What can hang from each mark
Q650: Q15 Q216 Q532
Q216: Q15 Q532
Q483: Q216 Q532 Q650
Q15: Q483 Q596
Q532: Q15
Q596: Q216 Q483 Q532 Q650

Each row was made from one small tree. The marks that hang from a mark follow it in brackets, in the order of their numbers. Every link used is in the known rows. Write each row's tree.
In the rows, zero is written as 128.
Known rows
Q15{Q596{Q483 Q532 Q650{Q216}}}: [156 140 151 125 141  70 107 117 194  99 100 132  87 124 114 102 114 136
  95 252 109 122 129 105 134]
Q532{Q15{Q483{Q216}}}: [146 142 151 119 132 123 136 121 168 128 128 125 117 143  88 112 132 108
 111 163 114 128 105 116 164]
Q596{Q483{Q216 Q650}}: [151 116 151 142 197  97 124 115 155  90 104 137  77 133 122 117 161  87
 106 137 105 118 109 112 135]
Q15{Q596{Q532 Q650}}: [162 141 151 133 133  79 129 120 193  92 107 125  87 132 111  98 117 134
  99 236 116 123 121 114 141]
Q532{Q15{Q483{Q216 Q650}}}: [151 139 147 128 155 125 141 123 162 115 125 125 110 145  91 114 140  99
 117 153 114 131 103 116 159]
Q596{Q650}: [165 136 156 129 136  96 138 115 174 105 116 133  95 119 110 109 117 125
 108 162 111 118 123 117 144]
Q650{Q15{Q483} Q216{Q532}}: [157 145 148 133 159 114  91 137 158 112 122 137 146 137  78 123 109 116
 113 183 117 126 124 130 162]
Q596{Q216{Q15 Q532} Q483 Q650}: [148 123 161 114 131  76 129 111 186 118  98 153  77  91 124  84 121 108
 114 177  92 109  92 114 123]
Q216{Q532{Q15}}: [156 137 151 117 141 102 135 133 165 128 127 131 117 139 114 110 107 104
 111 163 123 127 107 133 150]
Q483{Q216{Q15} Q650{Q532}}: [162 134 148 160 178  82 129 124 154  98 103 150  77 136 107 125 159  77
 111 120 118 118  96 129 149]
Q216{Q15}: [134 141 151 136 145  92 142 123 157 121 122 139  93 140 112 108 130 109
  95 125 114 113 116 129 156]
Q15{Q596}: [131 135 146 134 136  87 119 126 176  95 119 127 103 156 113 116 132 124
  96 188 121 121 131 115 158]
Q650{Q216}: [142 143 149 129 142  93 101 128 153 125 122 141 126 143 102 127 108 122
 107 162 127 124 145 125 161]
Q15{Q483{Q216}}: [148 131 154 151 165 121 130 114 157 106 116 126  97 141  95 116 161 100
 110 152 108 119 110 116 161]
Q596{Q216 Q650}: [151 126 160 119 111  95 130 113 185 107 110 144 104 108 104  94 115 127
 126 171 112 118 109 117 140]
Q15{Q483{Q650{Q532}} Q596}: [139 134 141 158 175 109 111 122 174  67 112 122  94 158  95 123 159 112
 111 204 114 127 119 112 155]
Q596{Q216 Q532{Q15}}: [150 133 156 106 111 110 129 122 187 121 113 139 119 126  90  80  98 126
 127 206 127 132  94 132 136]
Q483{Q216 Q650}: [163 123 148 160 195  98 139 124 145  91 108 137  82 142 115 121 164  76
 116 118 118 122 107 122 149]
Q483{Q216}: [154 130 156 141 149  94 129 120 156 117 113 137  97 137 109 119 148  97
 104 135 118 117 112 122 159]
Q650{Q15{Q483{Q216 Q532}}}: [156 132 154 138 171 121 120 125 156  82 122 128 130 144  77 121 151  97
 111 138 112 126 111 119 163]
Q596{Q216 Q483 Q650}: [146 117 161 109 125  92 117 104 190 102 101 147  90  99 112  92 124 125
 119 182  98 114 106 106 125]
Q596{Q216 Q532}: [150 125 158 125 131 106 123 118 180 105 106 141 107 125  98  83 113 123
 124 199 126 127 101 134 133]
Q596{Q483 Q532 Q650}: [180 129 160 122 161  92 129 105 190  96  97 132  72 100 114  88 112 128
 104 222 101 121 110 113 114]

Write each row's tree
[150 141 149 131 117  76 112 121 193  92 111 133  98 136 106 119 122 134
 100 213 118 120 127 112 151] : Q15{Q596{Q650{Q532}}}
[141 157 148 135 127  86  82 126 167 127 115 153 122 135  83 135 110 122
 106 178 125 121 130 131 163] : Q650{Q216{Q15{Q483}} Q532}
[157 130 148 162 192  87 149 124 143 102 107 142  71 140 118 115 166  72
 109 106 111 116  99 124 152] : Q483{Q216{Q15} Q650}
[121 129 155 131 127 107 129 118 168 116 116 144 104 131  98  95 136 112
 118 144 112 116 102 125 153] : Q596{Q216{Q15{Q483}}}
[136 121 148 131 157  86 112 120 188  78  98 135  87 137 115  92 136 118
 110 226 114 125 108 113 129] : Q15{Q596{Q216 Q483{Q650} Q532}}
[141 131 152 139 131  98 122 117 191  92 107 126  95 129 102  97 142 122
 115 229 102 119 108 106 150] : Q15{Q483 Q596{Q216{Q532} Q650}}
[166 140 150 128 162 123 141 122 172 107 117 123 105 138  92  95 116 116
 116 201 121 135 104 128 140] : Q596{Q532{Q15{Q483{Q650}}}}
[192 141 158 127 144 102 134 118 188  94 108 131 102 109  89  91  99 135
 111 211 113 125 107 128 130] : Q596{Q532 Q650{Q15}}
[165 127 159 123 125 108 123 121 187 101 109 142 116 104  89  90 115 120
 130 187 104 119  92 123 139] : Q596{Q216{Q532} Q650{Q15{Q483}}}
[143 150 149 139 156  87 113 132 150 137 119 142 112 136 108 118 114 105
 104 165 116 118 127 129 161] : Q650{Q216{Q15{Q483} Q532}}
[149 142 146 124 118  97  81 132 193  81 117 142 137 144  71 131 114 137
 104 198 129 125 116 130 156] : Q650{Q15{Q596} Q532}
[138 131 149 132 140 117 107 129 180  84 118 129 130 143  80 106 134 123
 112 195 112 123 106 121 157] : Q650{Q15{Q483 Q596{Q216{Q532}}}}
[135 141 152 130 145  66 137 120 172 102 112 137  79 135 121 107 139 108
  88 161 102 113 120 109 149] : Q216{Q15{Q596{Q483{Q532} Q650}}}
[123 121 151 122 134  80 105 123 186  97 106 137  98 138 121 102 134 117
 104 207 112 119 113 111 141] : Q15{Q596{Q216{Q532} Q483}}
[144 132 152 126 114  75 121 124 192 100 108 136  98 128 116  99 123 125
 111 212 113 119 113 113 146] : Q15{Q596{Q216{Q532} Q650}}
[143 152 147 113 114 105 125 124 185 121 127 123 119 142  89 111 115 130
 106 214 112 129 121 106 164] : Q532{Q15{Q483 Q596{Q650{Q216}}}}
[157 142 155 144 139  70 140 120 171 121 104 140  74 129 113 105 146 100
  93 166 109 112 103 117 155] : Q483{Q216{Q15{Q596{Q532 Q650}}}}
[141 140 145 157 182  87 143 132 159 102 113 130  77 146 122 104 149  88
 100 170 105 116 101 126 152] : Q216{Q15{Q483{Q650} Q596} Q532}
[154 130 155 152 173 116 130 118 156 109 114 126  96 138 101 114 158  92
 110 158 108 119 105 120 158] : Q15{Q483{Q216{Q532}}}
[151 134 146 120 155  93 130 134 170 112 120 130 105 143 121 110 119 101
 108 185 118 128 107 124 144] : Q216{Q532{Q15{Q596{Q483{Q650}}}}}
[152 140 142 148 173  88 106 130 153  97 113 149 105 141 101 132 123 102
 117 146 128 126 124 133 149] : Q483{Q650{Q216{Q15} Q532}}
[158 129 145 131 200 100 147 131 138  71 128 128 116 161 110 126 145  69
 124 108 125 142 122 118 151] : Q483{Q532{Q15} Q650}
[162 127 150 161 218  73 154 127 126  78 110 140  81 151 122 125 182  41
 113  79 114 126 107 117 155] : Q483{Q216{Q15} Q532 Q650}
[143 124 148 134 210  83 118 122 141  80 112 140  95 143 122 124 148  80
 107 126 109 127 131 111 139] : Q596{Q483{Q532 Q650{Q216{Q15}}}}
